(in the rows, 128 means zero)
Known rows, with every step that occurs:
Z > B: [161 110 114 144 130 100  63 151 161 113 131  52  79 106 168 136 165 171
 108 124 134 104 117 135 152 114 197 170 143 122 164 129 113 129]
G > V > J > Q > S: [137 122  87 124 132 128 189 152 128 151 154 131 148 121  95 157 111  55
 138 103 149 139 146 136 112 162 131 164  81 167 137 143 155 143]
X > S > Q: [128 156 119 113  86  98 114 179 121 118 110  90 140 131 122 141 174 161
 143 127 126 159  93 135 162 106 131 141 138 151 145  89 112 161]
G > V > J: [134 139  60 130 146 121 109 154 120 163 116 135 166 146 162 111 136 130
 136 122 161 103 132 151 120 159 126 167 105 145 124 106 141 119]
Z > B > G > S: [121  72 141 153 130 148 102 118 152 136 138  67  73 115 126 134 183 157
 108 125 139 142 125 103 159  95 151  95 147 142 126 123  93 126]
Q > J > V > G > S: [104  85 126 103 190 158 151  98  79 124 123 188 151 135 121 117 126 124
 183 132 157 101 170 104  95 136  69 117 119  70 164 170 109 126]
A > B > G: [138 125 137 167  99 141  73 123 120 141 122 118  81 129 137  78 114 122
 120 157 116  99  89 124 129 117 139 101 152 119 122 114 106 101]
Q > S > G: [112 121 132 122 113 147 138 155 144 123 117 138 127  93  73 112 137  96
 103 112  86 126 145 157 109 114 163 108 144 128 138 120 162 140]
V > J > Q > S: [136 139  98 101 105 117 168 141 148 137 142 134 121  94  82 107 112  86
 141  85 135 113 125 128 113 139 171 151  91 157 157 142 143 126]
M > K: [119 143 125 114  87 102  44 159 145 159  90 101  81 148 146 123 195 165
 133 101 146  71 133  95 166 144 163 129 156 102 136  93 118 126]
M > K > A: [150 190 112 102  97  74  26 146 168 162 110  69  87 141 148 107 183 181
 151 106 179  58 163  76 157 151 159 115 136 104 119  90 116  98]
J > Q > S > G > B: [126 121 162 116 107 125 193 142 157 100 139  96  87  96 108 161 123  82
 116  93  95 203 140 124 100 106 132 150 146 128 139 165 111 181]
Q > J > V > G > B > A: [112 119 171 132 187 165 143  71  93  97 132 186 153 179 200 133  99 142
 146 130 143 132 151  55 124  90  80  85 169  71 170 161 148 136]
K > A: [177 201 108 115 112  75  41 142 174 127 123  73 117 123 140  97 157 174
 148 131 153  77 144 115 139 150 164 136 120 107 125 102 107  79]
A > B > G > S: [127  91 125 130 111 166 100 106 129 163 144  96  70 106 115  90 132 106
 144 168 143  99 101 103 136  98 107  84 136 114 109 105  90 118]
K > A > B: [196 175  95 111 116  85  40 124 167 145 149  48  86  90 155  90 103 134
 166 172 163  58 123 112 126 130 149 142 109  96 131 106 104  89]
M > K > A > B: [172 165  97  98  98  87  28 120 164 179 140  43  57 110 168  97 136 147
 167 143 189  41 141  79 150 137 152 127 124  90 119  95 115 106]
K > A > B > Z: [216 180 137  96 109  80  58  98 159 121 146  66  72  89 110 129  94 154
 137 180 153  80  94 161 165 135 161 140 108 121 110 106 137  74]
S > G: [114 137 114 126 114 118 104 158 133 125  81 138 138 145 135 110 143 143
  99 115  99 132 138 159 112 115 150 126 146 114 134 122 118 117]
S > Q > J: [133 155 183 130 128 119 144 130 140  86 108 141 138 164 114 131 133 193
 126 145 119  87 105 140 115 101 127 148 111 129 147 126 137 134]
J > Q > S > X: [109 131 164 104  87 117 163 133 162  97 156 137 124  71  41 176 124  76
 129 122  56 124 129 119 149 156 163 149 128 159 112 136 159 137]
X > S > G > B: [110 142 103  91 113 125 116 139 134 115 116  93 123  84 164 123 170 149
 137 116 124 197  96 124 136 103 109 134 191 132 134 100 104 181]
V > J: [129 159  67 108 121 115  92 141 142 148 108 140 139 127 153  64 142 161
 135 104 149  81 104 144 127 134 170 155 113 132 144 100 129  92]
K > A > B > G > V > J > Q: [172 150  89 159 130 107 149 106 124 172 165 106 139 156 173 122  51  92
 131 145 185 138 142 116 103 149 107 117  71 161  85 146 108  93]
K > M: [138 158 103 115 108  68  68 182 140 135  77  90  84 132 139  88 129 165
 117 143 121 105  88 160 146 147 196 132 152  56 130  84 108  74]
S > X: [106 152 132 107  98 114  81 128 152 108 122 139 141  94 109 127 144 151
 122 141  72  92 111 134 159 149 156 148 152 121 100  92 145 106]
A > B: [159 125  99 121 109 114  57 141 137 142 131  80  75 101 153  92 121 120
 143 161 132  70  93 131 131 123 152 153 134  92 152 114 108 116]
X > S > Q > J > V: [108 144 156 120 147 121 166 145 105  83 132 179 187 162 105 141 127 142
 170 153 115 134  81 108 122 126  98 131 132 126 165 121 146 166]
B > G > V: [127 128 152 186 119 139  93 157 108 142 107 141 144 186 137 135 157 123
  98 140 121 144 137 129 134 158 114  98 149 140 101 109 118 123]

Rows:
[132  96 101 189 158 143 130 122 121 149 138 115 140 151 185 125 127 148
  77 113 152 153 126 150 136 129 154 123 125 181 117 123 147 124]	Z > B > G > V > J
[102 145  83  97 107 120 103 152 111 129 100 136 153 109 128 112 172 135
 127 113 112 159 117 136 132 123 142 115 162 140 135  96 118 149]	X > S > G
[142 136  71 129 131  97 156 162 121 150 122 134 162 170 164 152 116 101
 130 106 167 137 141 141 115 166 125 189  79 154 132 145 111 130]	G > V > J > Q
[111 127  56 130 154 141 155 147 106 164 103 163 196 157 172 116 111 120
  95 110 133 144 154 183  92 133 117 144 107 144 111 118 153 135]	S > G > V > J
[106 121 140 120 160 128 179 132  50  91 116 186 197 152 132 140 109 150
 161 124 132 176 132 135 117 112  72 115 125 122 171 164 131 170]	X > S > Q > J > V > G
[124 144 152 131 168 126 105 130 127  94 127 200 154 159 118 105 119 131
 159 156 113  69 102  97 101 155 132 138 136  83 165 139 140 115]	Q > J > V
[175 151 127 177 129 118  77 118 131 158 155  77 119 146 160 122  94  97
 128 185 159 117 134 114 121 146 106 100 118 132  82 105 113  95]	K > A > B > G > V
[125 112  93 149 143 112  89 160  73 127  96 154 151 161 164 114 119 109
 146 102 121 142 162 153 120 148 115 135 130  75 164 173 102 117]	J > V > G
[147 126 200 118 177 132 150  75  77  71 123 186 121 128 141 154  96 172
 130 138 130 162 108 158 129 132  77 143 151  96 154 174 140 133]	Q > J > V > G > B > Z
[105 110  77 125 150 171 191 138 123 161 135 161 181 109 102 117 103  75
 105 106 124 148 165 179  95 135 126 122 106 161 118 117 199 148]	Q > S > G > V > J
[ 77 114 156 121 101 167 119  93 139 131 129 158 133 101  68 127 165 135
 121 148  82 123 118 102 161 131 114  79 155 137  57  86 126 108]	B > G > S > X
[122 135 117 172 124 124 169 145 103 155 118 169 169 197 149 141 117 101
 103 100 147 169 134 131 111 164 117 130 100 178 102 144 111 115]	B > G > V > J > Q
[ 98 142 110  88 105 127 197 106 160 122 159 168 151  63  57 135  97  87
 134 103  82 117 119 137 133 152 166 154  99 174 107 128 182 123]	V > J > Q > S > X
[115  78 217 162 151 168 185  92 143  95 150 103 101 148 107 160 150 199
  95 152 132 136 117 112 134  60 121  95 122 157 124 139 119 157]	Z > B > G > S > Q > J
[101  59 214 179 178 167 202 103 132  88 156 138 132 179 111 163 120 149
 114 155 115 154 116 102 118  76 104  90 113 126 138 158 127 159]	Z > B > G > S > Q > J > V
[118 135 102 178 137 147 125 132 104 165 114 173 171 177 149  94 131 129
 102 118 144 133 121 148 124 152 114 107 124 172  99  99 142 103]	B > G > V > J
[116  76  87 111 157 134 116 135  81 149 111 132 140 140 144 123 142  96
 174 110 153 143 179 124 124 133  78 119 119  70 156 171  86 132]	J > V > G > S
[117 115 167 153 164 126 177 134  65  84 107 190 183 195 146 137  89 157
 136 121 116 140 158 154  92 106  84 128 103  96 166 188 127 142]	S > Q > J > V > G
[134 135 153  84 111 138 244  92 146 102 146 148 105  82  82 162  88 112
  86  81 109 213 107 187 133 109 139 147 109 172 121 156 167 150]	V > J > Q > S > G > B > Z
[110 137 149 108 100 140 118 121 158 109 155 139 129  46  41 135 139 102
 131 137  56  86 120 133 157 144 166 128 150 146 104  95 192 129]	Q > S > X
[119  99 140 144 123 133 205 176 124 126 134 128 145 140  83 195 116  33
 105 114  98 189 180 144  91 147 120 141 107 151 125 170 142 174]	J > Q > S > G > V
[168 162 179 108 106 105  86 115 151  90 117  91  65 110 129 152 162 187
 110 139 124 146  70 163 176 131 137 163 162 121 127 106 126 122]	G > B > Z
[122 121 156 130 183 134 130  99  95  89 126 168 137 133 186 117 106 154
 164 121 141 143 136 104  96 129  71 150 156  73 171 179 109 149]	Q > J > V > G > B
[ 74  84 142  81 186 169 169  64  87 109 140 216 187  97  95 144 106 126
 176 154 106 105 165 111 117 142  56 115 128  87 119 161 144 133]	Q > J > V > G > S > X
[ 87 116 149 155 116 161 229 105 118 139 167 199 183 110  57 169  88  54
 103 112  81 169 137 137 128 167 116 106 107 214  63 128 191 134]	B > G > V > J > Q > S > X
[ 92  74 158 137 125 163 120  82 161 117 159  99 101  79 102 158 166 155
  99 145  88 140 119 115 177 105 147  95 159 156  81 105 131 127]	Z > B > G > S > X
[138 107  94 173 122 134 169 129  96 171 147 142 136 162 169 130  67  67
 117 137 151 152 115 130 103 145 103 132  92 169 110 149 109 125]	A > B > G > V > J > Q
[117 136 127 126 122 119 108 141 153 111 102  96 105 121 178 115 150 160
 107 115 110 165 121 144 113  98 123 149 169 100 132 124 102 150]	S > G > B
[140  91 152 204 142 132  97 151 121 126 134  84 110 161 166 169 157 135
  77 137 125 161 129 135 146 135 152 124 154 163 116 132 124 139]	Z > B > G > V
[140 134 141 118  90 106 140 165 152 113 141 106  90 107  66 148 143  80
 140 103 114 121 131 113 133 143 168 150 115 139 158 150 118 138]	J > Q > S
[105 128 129  98 122 169 231  90 161 131 151 141 137 133 143 141  92  82
  97  81 121 180 145  85 126  65 138  90 131 145 129 145 174 149]	V > J > Q > S > G > B > A
[163 138 118 115 113 134  80  83 159 166 158  62  78  96 118  83 122 122
 159 175 175  90 130  88 133 110 108  76 111 112  88  96  85  86]	K > A > B > G > S
[112 105 160  98 151 153 187 103  92 114 108 126 141 137 115 146 136 190
 144 125 158 125 179 139 114  75  60 126  95 112 142 159 104 157]	V > G > S > Q > J
